What can hang from each mark:
vafib: novalo
razu: funa novalo
novalo: mupip
funa: mogip nebo razu vafib
buge: mupip
nebo: novalo
mogip: funa novalo

Known rows, with every way that one mark hangs from another:
razu(funa(mogip(novalo))): [35.0,-9.7,13.5,-10.3,40.2,-13.3,13.2,-18.1,-2.5,2.0,26.6,2.3,15.3,32.2,29.8,41.0,15.4,-26.2]
novalo(mupip): [26.2,-6.9,6.5,-15.7,42.2,-3.3,-15.2,-20.1,-15.6,7.2,5.2,-2.5,13.1,12.7,20.5,7.7,10.7,-12.8]
mogip(funa(nebo) novalo(mupip)): [41.7,-9.2,27.0,6.9,41.9,-3.7,-23.1,-16.1,-38.2,21.1,14.5,7.4,25.8,34.9,44.1,21.8,6.7,-49.2]
razu(funa(vafib) novalo): [54.8,-3.3,0.1,-16.3,54.2,-7.3,21.8,-1.6,-0.5,-1.1,7.5,13.8,8.0,22.8,22.0,30.9,-5.7,-29.6]
funa(mogip razu vafib(novalo)): [22.9,3.3,13.4,-7.5,24.8,-8.6,-5.7,-7.5,-26.5,12.9,13.5,-9.8,14.0,32.9,19.3,-9.7,-2.7,-4.6]
mogip(funa(vafib) novalo(mupip)): [43.1,5.0,17.3,2.1,51.3,2.4,-12.3,3.6,-25.8,9.3,8.3,-4.5,11.3,28.0,32.1,15.5,-10.1,-57.2]
mogip(novalo): [38.6,-5.9,7.8,6.1,30.8,-26.6,0.9,-9.0,-22.9,0.7,25.9,-1.4,11.0,19.4,19.3,17.7,1.3,-28.8]
razu(funa(nebo) novalo(mupip)): [50.5,-16.2,8.1,-21.6,63.4,1.5,-5.8,-22.4,-13.8,18.6,2.2,24.1,28.6,22.4,36.8,38.7,17.3,-20.5]
funa(razu): [24.8,-1.2,9.3,-11.2,28.4,-14.2,-15.1,-19.2,-20.5,11.5,14.9,6.0,21.8,21.2,26.3,14.5,8.4,1.9]
funa(mogip nebo(novalo) razu): [11.3,4.7,22.2,-26.3,23.7,-12.2,-24.1,-35.6,-26.8,30.4,6.7,18.9,33.5,48.9,36.6,3.8,6.3,-4.8]
nebo(novalo): [31.2,4.0,2.5,-16.0,34.0,-18.2,-1.6,-23.4,-12.1,1.1,13.5,4.7,14.7,31.6,18.2,-1.3,-2.7,-22.0]
mogip(funa): [40.1,-3.7,18.1,2.4,18.8,-8.7,3.8,-17.3,-13.6,-1.6,22.6,3.9,10.6,36.9,32.6,14.5,-0.3,-35.1]
razu(funa novalo(mupip)): [54.2,-6.7,-2.8,-24.9,70.0,4.1,5.5,-16.1,0.8,4.8,6.1,20.4,23.7,16.2,30.4,45.3,15.9,-19.1]
funa(nebo razu vafib): [17.6,-7.0,24.4,-9.5,24.4,-14.3,-26.3,-10.8,-40.1,28.7,-2.0,3.5,16.7,28.7,27.7,-6.9,-7.0,-10.0]
razu(funa(vafib)): [35.0,-12.5,11.5,-12.4,44.2,-7.1,10.0,-6.7,-5.1,0.6,8.5,-5.3,2.6,23.5,21.2,16.6,0.6,-26.0]
mogip(funa novalo(mupip)): [46.2,0.4,15.4,3.7,48.4,-0.9,-12.6,-9.5,-22.3,7.7,19.0,3.0,20.8,29.0,37.5,28.2,5.4,-47.8]
buge(mupip): [22.5,3.3,22.0,-14.0,34.6,-4.0,-11.8,-19.2,-2.2,5.6,17.0,-9.2,15.6,14.9,20.6,16.8,3.0,-16.7]
funa(mogip(novalo(mupip)) nebo razu): [15.6,-3.0,26.2,-16.9,39.2,-6.8,-35.9,-23.8,-37.8,37.0,7.9,12.0,35.9,31.6,39.5,22.7,16.0,-9.7]
vafib(novalo(mupip)): [40.6,-13.8,2.0,1.1,41.7,-6.0,-9.3,-18.7,-27.4,3.6,16.9,-13.4,17.2,14.6,17.0,-6.4,14.5,-12.1]
mogip(funa novalo): [49.1,-0.9,17.7,14.4,29.4,-16.2,3.1,-8.4,-22.3,0.1,30.6,3.8,14.8,35.9,34.9,26.0,-1.2,-49.8]
nebo(novalo(mupip)): [28.2,5.0,-0.1,-25.9,52.7,-3.4,-15.4,-25.1,-12.6,8.0,2.5,3.7,19.9,25.1,21.7,1.3,3.0,-18.8]

Rows:
[26.4,-11.9,19.2,-4.1,44.1,-2.0,-37.1,-10.8,-49.9,32.7,-3.2,-7.0,25.9,22.7,27.7,-16.8,4.3,-7.2]
funa(nebo razu vafib(novalo(mupip)))
[45.7,-2.6,15.3,5.6,39.5,5.4,-6.1,-4.0,-26.7,3.9,10.9,-12.5,9.2,32.3,27.0,-7.7,-6.1,-41.5]
mogip(funa(vafib(novalo(mupip))))
[31.4,-22.4,24.3,-4.8,29.2,-8.0,5.1,-17.7,-23.2,14.5,13.4,-8.9,10.8,40.9,27.6,1.9,6.8,-25.3]
razu(funa(mogip nebo vafib(novalo)))
[47.6,0.6,21.9,-3.7,27.9,-7.3,-11.9,-19.9,-31.0,22.6,13.5,31.7,34.2,42.6,48.8,26.8,2.2,-26.0]
mogip(funa(nebo razu(novalo)))
[7.3,9.4,24.8,-29.4,27.6,-8.6,-23.6,-20.0,-29.7,32.3,-5.0,11.0,23.0,49.0,30.3,-9.5,-10.6,-13.9]
funa(mogip nebo(novalo) razu vafib)
[48.5,15.3,12.7,-8.1,38.9,-1.6,-0.8,0.7,-17.6,10.2,8.0,19.9,19.1,36.0,35.7,20.1,-15.0,-32.5]
mogip(funa(razu(novalo) vafib))
[32.0,-12.3,16.5,-17.7,46.7,-8.6,-4.7,-17.5,-18.0,16.3,1.4,4.0,13.8,39.8,29.3,5.6,-2.4,-33.6]
razu(funa(nebo(novalo) vafib))
[29.3,-13.3,20.8,5.1,25.6,-15.6,-22.0,-10.0,-49.7,26.3,6.9,-6.0,21.0,30.0,24.7,-19.1,-1.8,-10.3]
funa(nebo razu vafib(novalo))
[39.7,8.2,-2.6,-24.0,56.4,-1.4,-16.7,-14.2,-16.1,16.7,3.0,23.5,32.0,13.1,30.0,28.4,8.9,0.6]
funa(razu(novalo(mupip)))
[16.3,5.6,16.6,-29.1,54.4,0.9,-43.2,-16.0,-37.8,37.6,-16.4,8.8,29.2,32.7,31.3,-10.5,-5.7,-13.5]
funa(nebo(novalo(mupip)) razu vafib)
[17.7,-4.0,28.0,-6.9,21.3,-20.2,-23.2,-22.2,-37.1,30.0,18.0,12.6,30.5,38.1,37.6,19.6,9.8,-11.5]
funa(mogip(novalo) nebo razu)
[29.8,-4.1,14.7,-20.4,59.7,2.8,0.5,-5.5,-6.1,9.1,7.1,-5.5,10.3,26.4,26.8,30.3,5.7,-33.4]
razu(funa(mogip(novalo(mupip)) vafib))
[39.5,-8.4,29.2,11.9,23.8,-4.8,-19.4,-8.8,-45.3,23.5,13.5,0.6,23.7,45.6,40.0,-8.0,-4.6,-31.4]
mogip(funa(nebo razu vafib(novalo)))
[18.2,-7.0,26.3,-4.1,17.0,-11.5,-17.9,-14.4,-42.6,28.2,8.2,-4.5,20.2,40.2,26.3,-16.8,-0.5,-7.3]
funa(mogip nebo razu vafib(novalo))
[29.3,-19.1,24.2,-16.2,49.2,-3.3,-11.2,-24.3,-18.9,22.1,13.6,6.1,25.3,33.9,39.1,35.8,22.1,-26.6]
razu(funa(mogip(novalo(mupip)) nebo))
[36.9,13.5,0.4,-25.7,60.5,1.9,-15.8,0.6,-19.8,17.8,-9.0,15.0,21.9,13.9,24.2,13.9,-8.0,-9.6]
funa(razu(novalo(mupip)) vafib)
[41.1,3.0,15.5,1.1,47.1,10.1,-19.7,-4.2,-30.5,15.6,7.8,-4.9,23.1,32.4,34.9,-0.4,-1.1,-26.9]
mogip(funa(razu vafib(novalo(mupip))))
[36.2,-2.9,11.1,-19.9,48.0,-3.9,-29.3,-21.4,-33.2,31.7,-2.4,27.3,37.9,20.6,37.8,21.4,10.7,-1.9]
funa(nebo razu(novalo(mupip)))
[50.9,10.7,10.2,-6.2,35.0,-4.6,-1.1,-12.7,-14.8,8.2,18.2,27.1,28.4,36.3,41.4,33.6,-0.3,-23.5]
mogip(funa(razu(novalo)))
[22.4,-11.6,18.7,-33.6,51.2,4.3,-13.0,-36.4,-9.5,22.1,3.0,11.9,27.5,43.9,38.2,21.8,18.9,-20.0]
razu(funa(mogip nebo(novalo(mupip))))
[20.2,7.5,12.9,-19.9,47.5,-4.0,-25.1,-16.3,-20.1,21.6,12.9,6.6,30.6,24.6,32.5,29.6,14.3,-6.1]
funa(mogip(novalo(mupip)) razu)
